What can hang from each mark
J321: J888
J200: J404 J760
J760: J41 J127
J41: J127 J888
J888: J41 J404 J565 J774
J561: J760
J127: J760
J565: J41 J760 J830

Each row was made from one small tree. Brackets hold a mark, then the marks that hang from it, in the order of their numbers. Every link used is in the known rows. Write each row's tree.
(in the rows, 128 means zero)
Known rows
[J321 [J888 J41]]: [150 133  74 120 126 152 128 162 128 111 127 136 124 132 153 202 120 108
 152 148 124 107 111 171 135]
[J565 [J41 J888] J760 J830]: [154 138 134 106 160 139 139 107 138 193  93  29 173  50 124 144 145 126
 146 182 125 114 144 149  82]
[J760 J41 J127]: [145 115 152 150  63 164 150 141 146  28 132 157  67 192 158 147 120 114
 136 151 172 133 111 112 152]
[J41 [J127 J760] [J888 J404 [J565 J830]]]: [122 129 126 122 197  98 105 116 117 252 121 110 181  58 125  53 124 138
  91 100  81 116 147  95  97]
[J760 [J41 [J888 J404 J565]] J127]: [132 115 143 147 128  99 109 107 116  51 160 223  93 168 120  54 130 133
 117 131  79 127 118 101 125]
[J127 [J760 [J41 [J888 J774]]]]: [136 124 141  91 136 143 158 127 119 146 136  52 148 130 129 177 122 129
 151  98 168 134 136 136 154]
[J561 [J760 [J41 [J888 J404 J774]] J127]]: [ 90 107 191 137  91 123 114 113  93  72 144 175 112 174  99 120 137 101
 110  92 106 147 147 116 146]
[J41 [J127 J760]]: [132 128 131 129 114 167 142 161 148 185 114  69 114 112 156 166 106 107
 144 102 180 141 126 114 147]
[J127 J760]: [139 134 114 106 123 146 161 175 150 145 121  70 119 122 136 187 108 117
 170 130 186 133 114 135 179]
[J561 [J760 [J41 [J888 J404]] J127]]: [106 109 199 139  75 144 129  98 105  85 143 185  80 179 119  94 141 113
 132 112 113 142 126 118 152]
[J127 [J760 [J41 [J888 [J565 J830]]]]]: [141 130 130  94 163 114 158  97 129 191 108  59 158 112 132  93 138 158
 123 143 139 107 128 123 129]
[J565 [J41 J888]]: [154 122 141 120 137 178 144 130 128 135 132  75 128 108 130 157 143  94
 168 133 150 114 127 148 109]
[J888 [J41 J127] [J565 J830]]: [120 131  85 149 172 113  99 169 127 160 107 157 162 117 147  89 152 130
  77 134 116  93 150 114  67]
[J565 [J41 J127] J760]: [136 141 135 152 103 148 125 142 158 162  94  62 123  84 135 168 127 109
 137 153 141 148 130 145 100]
[J888 J404 J565 J774]: [103 136  74 136 168  61  91 184 113  84 150 191 164 137  86 133 118 121
 119 100 109 136 128 122 146]
[J41 [J888 J565]]: [126 128 102 131 182 135 123 122 116 124 142 142 125 142 119 102 147 101
 174 111 143 126 117 116 128]
[J565 [J41 J888] J760]: [149 139 131 115 147 144 139 115 140 151 113  54 138  79 118 160 141 111
 180 161 131 137 128 156 109]
[J200 J404]: [136 120  85 136 125 153 140 147 138  96 151 156 110 139 110 122 104 102
 143 129 169 122 117 121 140]
[J321 [J888 J41 J404 J565 J774]]: [115 138  40 127 174  48  77 177 105  92 146 203 177 116 100 157 116 125
  93 124  45 111 127 170 126]
[J127 [J760 J41]]: [145 134 134 102  85 143 175 153 150 130 120  62 107 151 147 185 112 147
 161 137 193 132 106 142 179]
[J561 [J760 [J41 J888] J127]]: [107 106 200 141  67 182 150  90 115  83 124 141  66 197 135 113 152  90
 143 118 158 142 127 116 146]
[J127 [J760 [J41 [J888 J404 J565 J774]]]]: [118 134 117 101 167  57 120 131 109 137 149 123 168 121  93 112 118 153
 115  96  93 133 134 132 153]
[J321 [J888 J774]]: [130 127  92 128 123 155 122 148 121 116 126 100 145 128 134 223 101  81
 149 119 150 141 115 149 155]
[J127 [J760 [J41 [J888 J565]]]]: [135 130 123 103 146 116 157 109 131 144 127  86 122 143 124 109 134 145
 154 123 148 128 115 133 154]
[J200 J760]: [130 150  82 114 142 162 147 164 159 134 135 143 113 120 133 163 133 146
 164 133 186 111 101 146 155]
[J760 [J41 J127 J888]]: [141 115 169 145 109 200 135  94 116 156 139 106 102 156 167 115 134 116
 160  90 171 134 127 100 105]

Which tree is each row?
[124 146 108 158 103  75  93  90 137 159 114 152 126 113 132 106 102 159
 113 146  66 162 102 140 130] -> [J321 [J888 J404 [J565 [J760 [J41 J127]]]]]
[133 134 107 120 138 104 113 197 133 174 137 142 138  95 142 145 109 149
 110 107 102 113 141 134 124] -> [J888 [J41 [J127 J760]] J404]
[132 106 161 137 112 163 131 117 115  50 147 143 108 174 142 145 129  95
 126 113 144 137 141 104 126] -> [J760 [J41 [J888 J774]] J127]
[138 119 167 143 116 164 116 103 106 159 157 151 114 138 153  97 121 141
 146  81 125 135 129  98 108] -> [J760 [J41 J127 [J888 J404]]]
[140 144 120 103 145 140 140 112 129 145 166 169 125 118 128 109 134 190
 157 115 128 107 107 145 142] -> [J200 [J760 [J41 [J888 J404]]]]
[150 106 168 138  97 181 147 103 126  60 144 149  72 178 160 120 131 108
 153 133 154 128 122 102 132] -> [J760 [J41 J888] J127]
[135 121 154 124 137 125 127  92 124 106 109  95 154 112 133 134 131 126
 103 164 120 137 157 105  99] -> [J565 [J760 [J41 [J888 J774]] J127] J830]
[115 135  42 129 168  85  96 171 117  90 125 162 163 133 113 181 129 104
 106 131  88 113 127 171 123] -> [J321 [J888 J41 J565 J774]]
[128 127 149 131 130  91 109 109 116  63 148 165 129 129 112 126 112 136
 125 136  81 153 145 113 128] -> [J565 [J760 [J41 [J888 J404 J774]] J127]]
[140 127 143 121 120 143 131 109 139  87 164 212  90 131 137  90 131 171
 121 132 101 109 112 124 134] -> [J200 [J760 [J41 [J888 J404]] J127]]
[122 136  74 120 161  82 100 217 107  81 160 188 170 128 108 180 120 134
 119 106 105 110 146 146 126] -> [J888 J41 J404 J774]
[119 148 120 150 131  62  99 111 135 176 103 142 163 100 122  67 123 185
  85 149  90 138 134 107  97] -> [J888 J404 [J565 [J760 [J41 J127]] J830]]
[ 99 113 201 145  82 199 138  83 103 181 118 101  95 172 142 113 154 101
 152  73 174 147 134 114 122] -> [J561 [J760 [J41 J127 J888]]]
[129 123  80 139 121 153 136 143 170  69 153 219  79 123 113  91 114 122
  96 155 140 104 114 126 136] -> [J200 J404 [J760 J127]]
[135 137  83 116 106 149 161 126 160 106 152 170 103 136 112 109 118 172
 119 142 170 103 102 149 144] -> [J200 J404 [J760 J41]]
[134 130 108 122 135 145 131 189 143 170 119  99 124 113 158 167 123 124
 122 113 145 116 140 134 125] -> [J888 [J41 [J127 J760]]]
[128 130 118 132 142 133 133  96 150  78 142 200  81 155 131  67 154 152
 115 145 120 109 109 123 125] -> [J200 [J760 [J41 [J888 J565]] J127]]
[147 126 152 121 113 162 146 155 157 228  82   7 158  54 155 159 125 115
  85 148 151 109 145 137  96] -> [J565 [J41 [J127 J760]] J830]
[102 113 183 151  36 164 151 129 135  54 111 151  57 211 133 147 142  99
 132 136 179 145 116 126 169] -> [J561 [J760 J41 J127]]
[133 126 142 132 146  90  97 134 128  85 133 133 147  71  93 145 119 101
 109 155  55 144 153 140 102] -> [J565 [J41 [J888 J404 J774]] [J760 J127]]
[151 126 151  94 120 161 174 113 130 156 133  55 117 136 146 153 122 142
 178 117 174 128 117 133 160] -> [J127 [J760 [J41 J888]]]
[ 82 113 192 146  98 180 122  98  91 171 120  96 128 167 126 141 152  89
 130  56 167 154 153 117 117] -> [J561 [J760 [J41 J127 [J888 J774]]]]
[129 139 120 146 119  42 113 118 146  77 109 182 134 123 114  67 121 173
  78 198  73 131 126 112 125] -> [J888 J404 [J565 [J760 J41 J127] J830]]
[ 96 118 200 147  87 162 120  95  93 184 138 145 109 156 128  92 142 121
 140  65 130 147 133 113 126] -> [J561 [J760 [J41 J127 [J888 J404]]]]
[ 92 109 175 149  94 135 131  88 115  74 118 171  72 203 110  70 167  93
 125 124 132 143 123 119 143] -> [J561 [J760 [J41 [J888 J565]] J127]]
[141 135 162 129 140 124 114  77 114 215 121 103 162  79 146  83 123 171
 122 129 100 133 147 100  85] -> [J565 [J760 [J41 J127 [J888 J404]]] J830]
[146 146 126 118 108 124 156 120 144 141  94  66 147 118 143 155 123 169
 150 182 170 131 122 131 131] -> [J565 [J760 J41] J830]
[134 148  85 135 105  93 134  93 147 114  98 109 119 137 124 150 116 145
 151 180 116 155  90 163 156] -> [J321 [J888 [J565 [J760 J41]]]]
[103 127 115 127 197  82  87 142 107 198 144 128 172  84 102  94 115 114
 101  61  78 143 152 105 120] -> [J41 [J127 J760] [J888 J404 J565 J774]]
[123 127 121  93 176  92 140 114 117 178 110  52 192 109 113 117 137 144
  96 122 133 112 148 126 123] -> [J127 [J760 [J41 [J888 [J565 J830] J774]]]]
[131 139 113 145 137  44  97 143 158  97  97 151 151  66  98  85 130 140
  63 214  46 120 137 136  96] -> [J888 J404 [J565 J41 [J760 J127] J830]]
[120 135  46 121 183  83  96 161 114 132 105 134 202 103 122 164 135 116
  72 149  83  93 143 161  97] -> [J321 [J888 J41 [J565 J830] J774]]
